Every row comes from one small tree of marks. Brackets hold a mark, then the marks that hang from it, in the order of their numbers. Every link used is in the known rows. Which tree was each row made from?
Known rows:
[z149 [z329 z952] z479]: 44.3; -21.2; -15.1; 17.8; 1.7; 16.9; -50.5; 22.4; 0.6; 27.8; 59.1; -2.5; -49.0; 5.0; 2.7; 27.6; -16.2; -34.5
[z76 [z479 [z178 z645]]]: -14.4; 5.7; -44.8; -7.2; -8.4; 4.2; -19.1; 0.4; -2.5; 26.4; 5.6; 47.0; -38.5; 26.5; 2.2; 26.2; 5.1; -12.4
[z604 [z178 z479]]: -2.0; 4.2; -24.8; -12.9; 8.5; 9.0; -63.3; 25.4; -21.0; 5.2; 23.7; 26.1; -11.0; 34.9; 0.0; 57.0; 1.8; -39.3
[z952 [z329 [z149 [z479 z76 z178]]]]: 21.4; 14.9; -14.4; -8.7; 9.7; -1.1; 44.4; 13.3; 10.4; -10.3; 19.3; 40.3; -29.2; 24.0; 6.2; 16.7; 1.3; 11.5
[z952 [z329 [z149 z479]]]: 23.4; 4.7; -16.2; -5.5; 19.4; 9.9; 7.2; 23.1; 13.4; -0.7; 40.1; 58.2; -24.8; 28.3; -6.3; 21.9; 24.6; -6.2
[z329 [z149 [z479 [z178 z604]]] z952]: 2.0; 11.9; -20.5; 10.6; 6.7; -52.4; -15.7; 4.7; -26.4; -7.9; 19.5; -5.9; -37.8; -23.1; 14.2; 12.6; 6.0; -2.3
[z479 z76 [z178 z645]]: -11.9; 18.0; -33.7; -17.4; -11.2; 0.6; -15.6; 2.5; 1.2; -1.3; -1.3; -7.5; -4.2; 23.6; -15.2; 31.8; -36.8; -7.8
[z329 [z149 [z479 [z178 z604 z645]]] z952]: -10.4; 16.9; -21.6; 1.5; 5.1; -58.0; -26.3; 0.4; -37.8; -3.1; 24.5; -18.8; -36.1; -31.5; 7.2; 7.3; 17.3; 5.9
[z178 [z479 z76] z604 z645]: -35.5; 20.5; -24.1; -45.1; -4.0; 8.0; -52.0; 23.2; -29.3; 1.0; 42.1; -9.7; -4.9; 16.4; -38.5; 40.4; -16.3; 20.6
[z329 z952]: 10.4; -7.5; -25.0; 4.0; 5.6; 0.3; -58.0; 12.9; -12.7; -2.1; 39.4; 2.8; -19.7; 14.8; -9.0; 46.0; -35.9; -40.7
[z645 [z178 z604]]: -17.5; -1.7; -43.6; -1.8; 1.9; 26.6; -11.5; 28.9; 11.9; -5.2; -3.1; -8.0; -19.9; 48.3; -31.4; 45.3; -34.7; -6.4
[z149 [z329 z952] [z479 z76 [z178 z645]]]: 28.7; -2.9; -13.8; 3.1; -11.7; -3.1; -18.1; 5.1; -15.9; 21.4; 38.8; -41.2; -52.6; -11.4; 9.6; 14.4; -32.5; -3.6
[z149 [z479 [z178 z604]]]: -0.7; 5.9; -36.2; 14.1; -7.0; 7.4; -4.2; 6.1; 21.9; 12.0; 26.8; 3.0; -42.0; 14.0; -1.2; 18.0; -22.9; -14.7
[z952 [z329 [z149 [z479 z76 [z178 z604 z645]]]]]: -2.1; 17.5; -16.7; -24.9; 9.7; -9.8; 38.0; 13.3; -3.7; -8.1; 17.5; 18.6; -34.8; 11.1; -10.0; 12.0; 15.9; 34.5
[z479 z76]: 8.3; 2.4; -26.7; -10.3; -1.8; 22.3; -48.5; 22.9; 2.9; -1.0; 21.9; 19.3; 8.4; 42.9; -27.1; 48.0; -36.9; -18.8
[z178 z645]: -10.8; 5.0; -36.4; -13.5; 1.7; 13.9; -67.1; 15.1; 3.0; 12.6; 28.3; 13.9; 2.7; 28.7; -33.2; 38.0; -2.8; -31.7
[z479 [z178 z645]]: -15.0; 14.7; -42.2; -7.5; -5.7; 0.5; -19.8; 0.3; 17.6; 6.6; -3.1; 6.2; -12.2; 21.5; -11.5; 29.4; -17.2; -32.9
[z149 z479]: 16.1; -0.6; -28.9; 18.0; -1.7; 23.3; -50.9; 14.3; 13.3; 19.7; 62.3; 22.6; -20.7; 24.3; -10.9; 25.8; -15.7; -30.8
[z178 z479 z604 z645]: -37.1; 16.6; -31.6; -35.7; 0.7; 9.2; -56.0; 21.1; -14.1; 7.8; 41.6; 3.1; -12.7; 14.9; -34.7; 38.1; 2.3; -1.3

Write each row's tree:
13.2; -9.1; -23.1; 3.9; -5.4; -5.1; -16.6; 9.1; -3.3; 25.3; 27.7; -36.6; -68.1; -16.3; 3.8; 13.6; -11.7; -9.5 => [z149 [z329 z952] [z479 [z178 z604 z645]]]
-25.9; 15.5; -36.0; -25.7; -9.9; -2.2; -11.2; 7.7; -1.7; -3.9; -11.1; -18.8; -13.3; 19.5; -25.5; 32.9; -31.5; 10.4 => [z479 z76 [z178 z604 z645]]
30.0; -10.8; -14.8; 5.7; -8.9; 1.8; -1.3; 15.4; -5.1; 13.5; 23.9; -35.3; -63.5; -4.9; 8.5; 21.8; -41.6; 4.3 => [z149 [z329 z952] [z479 z76 [z178 z604]]]
46.8; -17.4; -7.1; 9.5; -3.4; 17.2; -47.7; 24.0; -14.4; 21.4; 59.6; -15.9; -42.0; 6.2; -0.8; 29.4; -33.9; -12.4 => [z149 [z329 z952] [z479 z76]]
11.3; 22.2; -22.9; 6.0; -1.5; -28.2; -11.5; 9.0; -5.7; -2.1; 9.4; 22.3; -4.0; 8.1; 4.9; 12.8; 4.5; 0.2 => [z329 [z149 [z479 z76 z178]]]
-15.3; 14.4; -18.8; -32.5; 2.2; 1.6; -73.1; 21.5; -50.1; 5.2; 31.3; -2.2; -1.7; 24.8; -11.6; 52.4; -0.4; -10.1 => [z604 [z178 [z479 z76] z645]]
-18.0; 13.5; -23.2; -31.9; -1.8; 16.9; -37.8; 29.0; -12.1; -5.0; 35.6; 8.8; -7.6; 28.7; -28.7; 47.7; -30.6; 8.9 => [z178 [z479 z76] z604]
-19.7; 23.5; -21.7; -35.2; -5.9; 10.8; -58.6; 16.4; -26.4; 4.2; 53.2; 1.1; 5.3; 19.9; -27.3; 39.1; -21.0; -0.1 => [z178 [z479 z76] z645]
-28.5; 11.6; -44.5; -16.5; -3.8; -2.1; -13.9; 6.0; 14.9; 3.1; -12.9; -4.6; -21.5; 18.4; -21.9; 30.6; -12.2; -14.2 => [z479 [z178 z604 z645]]
-27.3; 3.4; -46.4; -15.5; -6.8; 1.9; -13.8; 6.3; -5.2; 23.8; -3.5; 37.2; -46.5; 23.5; -7.2; 27.3; 9.7; 4.9 => [z76 [z479 [z178 z604 z645]]]
-17.4; 10.6; -25.8; -24.8; 6.6; 2.1; -76.7; 19.9; -35.8; 11.0; 30.1; 10.2; -8.9; 23.6; -9.0; 50.5; 14.9; -29.8 => [z604 [z178 z479 z645]]
42.3; -8.5; -13.0; 13.5; -10.1; 3.2; -5.7; 10.2; -4.0; 16.8; 32.5; -24.9; -54.7; -1.8; 17.8; 20.0; -44.7; -12.7 => [z149 [z329 z952] [z479 z76 z178]]
-26.6; 12.1; -37.3; -13.0; -0.6; 23.6; -7.7; 29.5; -1.9; -6.2; 18.1; -8.4; -24.4; 39.4; -23.1; 43.5; -34.9; 1.1 => [z645 [z178 z479 z604]]
-0.1; 7.5; -17.7; -20.4; 3.9; 8.7; -60.6; 26.8; -34.1; -0.5; 26.0; 13.9; -4.1; 36.1; -3.1; 58.9; -13.7; -20.4 => [z604 [z178 [z479 z76]]]
-10.5; 10.0; -34.9; -14.1; -8.1; 6.6; 2.7; 12.9; 12.7; -9.5; -17.6; -1.3; -15.0; 30.8; -16.4; 39.3; -45.2; 0.1 => [z479 z76 [z178 z604]]
19.8; 11.4; -19.9; -1.6; 13.5; -1.2; 40.8; 11.8; 22.2; -4.9; 17.5; 50.8; -35.0; 22.5; 8.1; 15.1; 15.0; -5.9 => [z952 [z329 [z149 [z479 z178]]]]
25.7; -6.3; -24.1; 1.7; -10.4; 21.5; 3.3; 22.3; 22.5; 22.3; 7.9; -7.5; -45.6; 19.2; -4.3; 21.1; -25.0; 2.3 => [z149 z329 [z479 z76 [z178 z604]]]
27.4; -15.0; -22.4; 14.4; -3.7; 1.4; -5.6; 14.0; 9.5; 20.8; 23.4; -20.7; -70.0; -6.1; 11.7; 19.6; -23.2; -18.2 => [z149 [z329 z952] [z479 [z178 z604]]]
42.5; -13.5; -17.1; 5.4; -5.2; 37.3; -43.1; 30.9; 14.0; 29.7; 43.6; 11.7; -23.8; 29.9; -13.3; 28.8; -17.5; -14.5 => [z149 z329 [z479 z76]]
18.0; 6.5; -14.7; 14.1; 11.3; -38.6; -57.2; 12.0; -34.8; -0.6; 51.3; 12.3; -18.6; -13.4; 6.1; 19.5; 12.5; -17.4 => [z329 [z149 z479] z952]
-3.4; 23.7; -30.5; 3.8; 1.5; -33.8; -25.6; 3.2; -3.6; 8.2; 14.0; 20.6; -9.2; -2.2; 1.4; 5.3; 30.2; -11.8 => [z329 [z149 [z479 [z178 z645]]]]
